What can hang from each mark
z383: z503 z821 z920
z967: z383
z920: z383
z503: z312 z713
z562: z932
z821: z383
z713: z503 z932 z967
z932: z562
z312: z821

Each row was made from one small tree. The marks that hang from a mark follow it in brackets, in the order of their numbers. Every link used is in the known rows. Write each row's tree.
Known rows
z383{z503{z312 z713} z821}: -1.26; -1.86; 3.07; 1.65; 2.15; -1.79; 3.19; 3.02; 0.23; 1.09; 1.17; -1.44; -1.62; 3.22; 2.26; -0.20; -2.85; -5.02; -1.20; 3.47; 0.46
z312{z821{z383{z920}}}: -0.17; -0.51; -2.44; -0.44; -2.60; -4.90; 2.94; 1.33; 1.57; 2.80; -2.71; 3.70; -4.50; 3.22; 2.99; 2.44; -1.56; -1.61; 0.67; 2.83; 1.56
z383{z503}: -1.49; 1.90; 2.43; 1.83; -1.06; -1.84; 3.98; 2.95; -0.01; -0.55; 0.98; 1.64; -1.66; -1.25; 0.82; -0.42; 0.47; -1.28; -0.18; 0.15; 0.89
z713{z932}: -2.64; 2.17; 2.27; -2.10; 0.19; -1.70; 2.33; 3.51; 1.20; 1.65; -0.35; 2.11; -0.57; -0.74; 2.13; -1.58; 1.17; -1.30; 0.53; 0.27; 0.83
z383{z503{z713} z821 z920}: -1.85; -2.64; 3.28; 2.15; 2.60; -3.69; 3.46; 2.88; -1.63; 2.22; 0.40; 1.06; -1.43; 2.52; 0.43; -0.25; -2.69; -3.20; 3.16; 3.79; 2.40
z503{z312}: -0.29; 0.70; -0.40; -0.94; -1.67; -1.21; 2.75; 0.88; 2.70; 0.71; -0.70; 0.26; -1.26; 0.71; 3.06; 0.65; 0.84; -3.29; -1.91; 1.30; 0.53
z713{z967}: -1.20; 1.89; 1.76; -0.63; -3.47; 0.24; 1.75; 1.70; 0.95; -1.34; 0.83; 0.68; -0.34; 2.04; 2.24; -0.44; 0.39; -1.34; -0.37; 0.19; 1.87
z821{z383{z503 z920}}: -1.51; 0.30; 1.40; 1.55; -0.61; -4.89; 4.58; 1.22; -0.76; 1.68; -2.22; 3.98; -3.25; 0.14; -0.10; 1.72; -1.47; -2.49; 1.83; 2.90; 1.77
z503{z312{z821{z383}} z713{z932}}: -1.23; -1.06; -0.60; -2.49; 0.37; -4.35; 1.73; 2.56; 3.59; 3.31; -2.94; -0.12; -5.39; 4.94; 5.21; 2.29; -3.42; -5.13; -3.17; 5.02; -1.15
z383{z503{z312 z713} z821 z920}: -1.22; -3.78; 1.99; 0.62; 2.55; -3.45; 4.16; 2.39; -0.40; 2.86; -0.15; -0.01; -1.34; 3.23; 1.45; 1.19; -3.02; -5.87; 0.92; 3.90; 2.29
z503{z713}: -0.97; 0.21; 1.20; 1.29; 0.08; -2.15; 0.74; 0.34; 1.43; 0.57; -0.65; -0.67; -2.55; 1.59; 2.75; -0.69; -0.17; -1.79; 0.48; 4.02; -0.40
z967{z383{z503{z713} z821 z920}}: -2.62; -3.21; 3.94; -0.20; 3.28; -2.66; 6.63; 3.58; -0.46; 2.45; 0.10; 1.47; -1.17; 1.51; -0.30; -0.41; -1.46; -3.15; 4.39; 4.16; 2.09
z932{z562}: -1.49; 2.97; -0.83; 2.61; -0.63; -1.41; 0.83; 2.48; 0.14; -0.19; -0.05; 1.66; -0.77; 0.92; 4.51; -1.39; 0.64; -1.11; 0.98; -0.78; 0.32
z562{z932}: -0.57; 2.88; -2.07; -0.87; -1.69; -2.02; 3.73; 1.16; 3.07; 0.16; 0.71; 2.75; -3.58; 0.22; 1.79; -1.47; 1.48; -0.40; 0.38; 1.98; 0.68
z713{z932 z967{z383}}: -3.88; 1.81; 4.45; -4.83; -0.88; 0.65; 5.37; 4.66; 2.16; 0.03; 0.29; 2.17; 0.54; 0.45; 1.05; -1.13; 1.41; -1.97; 1.28; 0.15; 1.91
z967{z383{z503{z312 z713} z920}}: -1.23; -2.90; 1.55; -1.85; 1.88; -3.56; 7.71; 1.10; 1.79; 2.06; -2.29; 1.22; -2.52; 0.62; 0.65; 2.54; -0.72; -5.60; 1.85; 4.02; 1.27
z713{z503 z967{z383}}: -1.74; -0.03; 4.10; -3.75; -3.67; 0.84; 4.17; 2.93; 2.29; -0.83; 2.42; 0.86; 0.80; 1.68; 2.50; 0.93; 2.18; -1.30; 3.51; -0.70; 0.23
z383{z821}: -1.60; 0.69; 2.04; 0.80; -0.43; -0.27; 1.72; 3.04; 0.39; 1.11; 1.92; 0.60; 0.16; 1.98; 2.23; -2.12; 0.04; -0.81; 0.63; 1.36; 1.38
z821{z383{z503{z312 z713{z932}}}}: -2.56; -0.51; 3.52; -0.45; 2.41; -4.47; 3.60; 2.49; 1.19; 2.13; -2.54; 0.47; -3.93; 2.00; 2.05; 1.58; -3.25; -6.06; -1.66; 4.88; -0.54
z503{z713{z932}}: -2.70; 0.49; 2.89; -1.36; 1.99; -2.53; 1.22; 2.58; 1.27; 2.12; -0.75; 0.31; -1.84; 0.89; 2.52; -1.17; -0.23; -2.29; 0.80; 3.38; -0.19
z920{z383{z503{z312{z821} z713}}}: -0.37; -2.07; 0.49; 0.11; 1.31; -3.02; 4.26; 4.88; 3.59; -0.98; 1.34; -2.14; -4.71; 4.58; 4.22; 3.26; -2.08; -5.35; -1.62; 3.22; 0.06

Which tree is each row?
0.62; -1.23; -1.81; -2.59; -3.86; -1.72; 2.04; 3.36; 3.60; 1.65; 1.69; -0.29; -2.39; 2.76; 6.01; 2.98; 0.59; -2.84; -0.73; -1.36; -1.05 => z713{z503{z312{z821}}}
-2.06; -0.98; 2.66; 1.33; 0.69; -2.65; 4.72; 4.03; -1.78; 2.02; 1.50; 2.78; -0.05; 0.67; 0.11; -0.53; -1.22; -1.90; 2.67; 0.67; 3.37 => z383{z503 z821 z920}
0.65; -1.25; -3.82; -1.66; -2.62; -4.81; 3.85; 0.73; 2.74; 3.41; -3.31; 2.58; -4.43; 4.25; 3.82; 3.79; -1.99; -4.13; -1.54; 3.10; 1.46 => z503{z312{z821{z383{z920}}}}
-3.37; 3.56; 1.74; -0.88; -0.46; -0.13; 0.90; 4.93; -0.27; -0.51; 0.59; 1.94; 0.75; 2.09; 4.24; -1.60; -0.45; -2.59; 0.93; -2.52; 1.74 => z713{z932{z562} z967}
-3.23; 2.08; 3.05; -1.91; -1.76; -0.25; -0.02; 5.47; -0.36; -0.07; 2.67; 1.44; 1.74; 2.43; 5.18; -0.39; 0.37; -2.30; 3.62; -3.95; 0.39 => z713{z503 z932{z562} z967}
-0.92; -0.45; 2.85; 1.05; -0.94; -2.60; 2.93; 0.58; 1.10; -1.13; -1.63; -0.67; -3.94; 5.02; 2.33; 2.59; -4.18; -6.21; -2.61; 4.90; 0.38 => z821{z383{z503{z312 z713{z967}}}}
0.73; -2.97; -3.17; -0.94; -0.69; -5.70; 2.55; -0.47; 2.92; 3.52; -4.03; 0.86; -5.84; 5.65; 4.55; 4.08; -3.37; -5.29; -0.91; 6.04; 0.52 => z503{z312{z821{z383{z920}}} z713}
-0.52; -1.78; -0.58; 1.71; -0.20; -6.41; 3.54; 1.93; 0.30; 2.24; -2.32; 2.14; -6.19; 3.84; 2.03; 3.03; -4.02; -3.40; 0.89; 4.76; 0.75 => z312{z821{z383{z503{z713} z920}}}
-4.03; 0.07; 4.60; -4.49; 0.29; -1.49; 8.30; 5.63; 0.11; 1.24; -0.13; 4.30; 0.43; -0.65; -1.15; 0.47; 0.37; -3.37; 3.56; -0.59; 3.88 => z713{z932 z967{z383{z503 z920}}}
-1.51; -1.06; 3.19; 1.31; -0.38; -4.37; 3.15; 0.19; -0.96; 0.27; -2.09; 1.63; -3.25; 4.24; 0.58; 2.30; -4.10; -4.38; 1.62; 5.09; 2.25 => z821{z383{z503{z713{z967}} z920}}
-3.26; -0.75; 4.36; -1.68; 1.54; -3.34; 3.86; 3.91; -0.92; 1.28; -0.77; 1.77; -1.04; 1.89; 0.32; 0.61; -2.53; -4.61; 2.69; 1.76; 3.24 => z383{z503{z713{z932 z967}} z920}
-3.07; 1.58; 1.17; 0.98; 2.95; -2.75; 0.05; 3.67; 0.10; 1.39; -0.93; 0.67; -1.24; 1.82; 4.89; -1.81; -0.93; -2.66; 1.89; 1.40; -0.45 => z503{z713{z932{z562}}}
-1.48; -0.88; 0.09; -3.95; -1.09; -1.49; 1.80; 4.12; 3.45; 1.30; -0.26; -1.23; -2.73; 5.67; 5.27; 1.59; -2.53; -5.31; -2.92; 1.73; 1.10 => z503{z312{z821} z713{z932 z967}}
-2.68; 0.25; 4.56; 0.23; 1.19; -0.04; 6.80; 5.52; 0.21; 0.59; 2.35; 1.80; -0.15; -0.11; -0.44; -1.88; 0.21; -1.32; 1.70; 0.98; 1.20 => z967{z383{z503 z821}}
-1.25; -1.17; 1.84; 2.16; 1.24; -5.80; 3.30; -0.11; -0.75; 1.74; -2.94; 2.38; -4.49; 1.99; 0.62; 1.96; -3.09; -3.53; 2.17; 5.64; 0.73 => z821{z383{z503{z713} z920}}
-1.87; -0.14; 3.06; -1.79; -0.65; 0.13; 3.78; 1.18; 2.27; -1.03; -0.14; -0.49; -1.42; 3.11; 1.73; -0.38; -0.13; -2.41; 1.28; 3.86; 0.68 => z503{z713{z967{z383}}}
-4.24; 2.88; 2.85; -2.86; 0.09; 0.57; 4.11; 5.53; 0.71; -0.30; 0.17; 2.48; 1.03; 1.45; 3.30; -1.64; 0.79; -2.47; 2.11; -1.98; 1.53 => z713{z932{z562} z967{z383}}
-2.06; -0.71; 1.66; -2.60; 1.74; -2.28; 1.84; 1.99; 2.66; 2.48; -1.53; -0.66; -1.83; 1.66; 3.44; 0.16; -0.75; -4.96; -1.10; 3.34; -0.23 => z503{z312 z713{z932}}
-2.49; -1.76; 5.84; 2.53; 3.88; -1.85; 2.81; 5.56; 0.23; -1.02; 3.31; -1.81; -1.44; 3.91; 1.29; -0.49; -1.89; -2.95; 2.32; 4.20; 0.95 => z920{z383{z503{z713} z821}}
-2.34; -0.62; 2.74; -3.49; -0.04; -0.91; 1.69; 2.21; 2.52; 0.81; -0.85; -1.17; -0.83; 3.89; 3.67; 0.52; -1.69; -5.54; -1.64; 2.72; 1.18 => z503{z312 z713{z932 z967}}
-2.07; -0.42; 2.26; -1.27; 0.37; -2.76; 8.07; 2.86; 0.48; 1.40; -0.94; 3.86; -1.16; -1.90; -0.90; 0.81; 1.28; -1.93; 3.40; 0.85; 2.28 => z967{z383{z503 z920}}
-2.69; 0.40; 4.03; -2.00; -1.29; 1.83; 4.69; 3.95; 1.31; -0.31; 2.31; 0.65; 1.37; 3.13; 1.16; -1.81; 0.33; -1.46; 1.18; 1.09; 2.46 => z713{z967{z383{z821}}}
-2.20; 0.72; 0.83; -2.27; -0.03; -1.62; 1.06; 4.78; 1.11; 2.15; 0.99; 1.03; 0.81; 0.98; 5.93; 0.64; 0.91; -4.16; 2.09; -3.09; -1.11 => z713{z503{z312} z932{z562}}
-3.57; -0.42; 5.77; -0.40; 4.44; -3.25; 3.46; 6.14; 1.13; -0.43; 1.41; -0.44; -2.10; 1.33; 1.41; 0.24; -0.82; -3.75; 2.35; 3.25; 0.36 => z920{z383{z503{z713{z932}}}}
-2.40; -1.79; 2.03; -2.26; 0.78; -1.07; 6.06; 2.66; 0.61; 2.89; 0.07; 2.93; 0.50; 1.08; 0.58; -1.00; 0.79; -1.49; 4.22; 2.17; 2.90 => z967{z383{z821 z920}}
-2.80; -1.51; 3.69; -0.76; 1.60; -1.79; 7.88; 4.55; -0.49; 2.19; 0.94; 3.52; 0.20; -0.18; -1.10; -0.51; 0.03; -2.10; 3.86; 1.26; 3.00 => z967{z383{z503 z821 z920}}
-2.68; -0.31; 5.38; 1.82; 2.02; -0.99; 4.07; 6.75; 0.16; -1.43; 4.06; -0.14; -0.10; 2.20; 0.81; -0.68; -0.36; -2.11; 1.77; 1.06; 1.86 => z920{z383{z503 z821}}
0.09; -1.36; -2.64; -1.01; -1.42; -3.81; 5.81; 3.61; 1.65; 2.36; -0.62; 2.30; -3.37; 1.67; 2.71; 3.22; -1.23; -4.47; -1.01; -0.46; 2.22 => z383{z503{z312{z821}} z920}
-4.35; -1.13; 4.78; -5.54; 0.88; -0.15; 6.11; 5.53; 0.33; 2.69; 0.86; 3.39; 2.16; 2.34; 0.36; -1.31; 0.00; -2.95; 4.10; 0.66; 4.46 => z713{z932 z967{z383{z821 z920}}}
-4.77; 1.67; 4.29; -2.55; 1.35; 1.39; 3.80; 7.42; -0.18; 0.52; 2.12; 1.98; 2.40; 3.32; 3.30; -3.08; -0.42; -2.50; 2.66; -1.75; 2.38 => z713{z932{z562} z967{z383{z821}}}
-1.62; -1.77; 2.70; -4.54; -3.06; -0.78; 5.19; 2.14; 1.39; 0.67; 1.19; 2.41; 1.14; 1.56; 1.66; 2.11; 1.94; -1.84; 5.77; -0.47; 1.99 => z713{z503 z967{z383{z920}}}
-2.55; 0.95; 1.12; -1.43; 1.06; -0.94; 0.60; 3.29; 1.09; 0.18; -0.93; -0.90; -0.33; 4.54; 5.78; -0.03; -2.23; -6.13; -0.60; 0.71; 0.77 => z503{z312 z713{z932{z562} z967}}
-2.09; -0.90; 4.03; 2.94; 1.97; -1.80; 2.36; 3.69; -0.80; 0.63; 1.82; -0.67; -1.70; 2.43; 1.21; -1.52; -2.36; -2.49; 0.77; 3.33; 0.76 => z383{z503{z713} z821}
-1.24; -0.94; 0.76; -5.88; -3.64; -0.35; 2.29; 5.93; 3.38; 1.46; 2.47; -0.14; -0.82; 4.23; 5.64; 2.78; -0.34; -4.20; -0.58; -2.80; 0.37 => z713{z503{z312{z821}} z932 z967}
-3.74; 0.08; 4.82; -4.15; 0.96; -0.28; 4.16; 3.52; 2.25; 0.51; -0.23; 0.50; -0.85; 2.17; 1.59; -0.95; -0.10; -3.20; 1.74; 3.21; 1.00 => z503{z713{z932 z967{z383}}}
-1.45; 0.72; 4.04; 1.69; -0.65; -1.21; 2.31; 2.36; -0.04; -1.99; 0.90; -0.68; -1.85; 2.61; 1.45; 0.17; -2.06; -3.09; -0.17; 2.22; 1.29 => z383{z503{z713{z967}}}
